(in the rows, 128 means zero)
Known rows, with every way that one mark hangs from another:
(z307 z184): [130 109 147 111  95 130 136 162 138 145 141 118 139 156 132 130  87 106]
(z704 z58 (z307 z184) (z374 z552)): [111 110 167 121  77 113  95 156 152 186 171 110 144 176 139 133  20 173]
(z374 (z552 z307)): [134 133 136 115  98 120 141 113 114 155 157 121 142 132 167 143  96 147]
(z307 (z184 z137)): [111  86 154 119 113 123 151 158 141 148 148 117 143 153 140 127  97 119]
(z704 z307 z374): [157 140 133 135  80 131 139 148 149 165 162 133 129 166 141 122  66 153]
(z58 (z704 z307 z374)): [129 153 127 137  96 142 144 139 157 171 142 139 127 151 131 120  47 142]
(z58 (z552 z307) z704): [119 148 111 129 117 145 185 160 127 153 120 136 142 108 134 144  78 112]
(z704 z58 z307): [130 139 147 136 105 115 132 147 150 177 147 139 128 128 128 134  95 166]
(z58 (z552 (z307 (z184 z137)) (z374 z704))): [111  77 140 135  95 141 164 196 113 142 145 125 170 155 168 125  73 145]
(z58 (z552 z307) (z704 z374)): [116 159  98 127 100 150 178 167 136 152 137 123 143 127 138 136  37 112]
(z58 (z552 z374) (z704 (z307 z184))): [103  99 142 145  96 148 165 189 138 157 110 155 144 157 129 132  49 148]
(z58 z552): [141 131 121 132 106 134 162 191 135 135 131 128 139 120 131 143  95 129]
(z58 z704): [106 151 121 123 124 139 146 142 145 145 120 132 128 112 127 128  89 118]
(z58 (z704 z374)): [101 160 107 122 108 146 139 149 153 145 137 120 130 130 127 121  49 119]
(z913 (z307 (z184 z137))): [105  76 148 132 109 128 166 138 142 171 167 127 150 167 127 114  94 123]
(z374 z552 (z704 z58)): [112 135 148 123 111 117  75 164 136 158 157 107 149 107 146 132  75 174]
(z704 z58 z307 z374): [125 149 133 134  90 120 125 152 159 176 164 127 130 147 130 126  56 167]

Rows:
[ 76  92 147 123 103 125 131 159 124 158 156 118 162 145 162 118  75 158]
(z552 (z307 (z184 z137)) (z374 (z704 z58)))
[127 117 141 137  89 149 157 195 156 173 135 131 144 171 118 130  14 121]
(z58 z552 (z704 (z307 z184) z374))
[ 91  88 175 130  94 105 112 152 156 187 178 108 148 173 148 129  29 184]
(z704 z58 (z307 (z184 z137)) (z374 z552))
[ 93  79 170 144 100 122 114 177 143 171 153 134 154 160 148 111  71 188]
(z552 (z374 (z704 z58 (z307 (z184 z137)))))
[108 106 131 113  82 136 157 135 113 142 141 132 146 167 160 129  87 126]
(z552 (z307 z184) z374)
[ 83 135 101 141 117 149 168 186 133 125 103 145 137 107 132 135  72 145]
(z58 (z552 z374) z704)
[118 130 141 146  93 126 106 168 139 164 146 144 141 134 146 117  83 196]
(z552 (z374 (z704 z58 z307)))
[113 114 158 125  85 135 114 141 151 180 150 122 142 178 140 126  13 146]
(z58 (z704 (z307 z184) (z374 z552)))
[ 93 122 144 101  78 118 113 139 133 174 174  93 152 159 152 139  26 141]
(z704 z58 (z374 (z552 (z307 z184))))
[144 103 169 138  89 128 115 223 147 183 146 124 158 147 122 133  54 151]
(z374 (z704 (z58 z552) (z307 z184)))
[126 105 138 116  78 144 129 156 111 145 148 125 157 167 166 117  77 132]
(z552 (z307 z184) (z374 z704))
[101  96 148 142  88 126 148 204 140 162 131 144 147 154 127 139  58 171]
(z704 (z58 (z552 z374)) (z307 z184))
[149 122 141 147  83 138 119 161 129 153 143 151 142 153 157 113  94 182]
(z552 (z374 (z704 z307)))
[112 154 106 125  92 129 161 179 138 157 158 113 146 124 137 144  47 138]
(z704 (z58 (z552 z307)) z374)
[130  89 162 134  86 124 148 156 154 171 170 123 142 192 144 116  54 142]
(z704 (z307 (z184 z137)) z374)
[131 100 187 127  88 114  72 168 141 189 163 115 155 156 141 129  53 176]
(z374 z552 (z704 z58 (z307 z184)))
[123  79 174 132  86 116 126 145 146 176 177 115 148 192 160 125  41 168]
(z704 (z307 (z184 z137)) (z374 z552))
[ 73  99 153 110  98 109 130 133 136 173 182  92 156 157 160 135  33 153]
(z704 z58 (z374 (z552 (z307 (z184 z137)))))
[ 93  77 134 131 100 133 193 176 116 137 139 132 158 155 162 136  81 139]
(z58 (z552 (z307 (z184 z137)) z374))
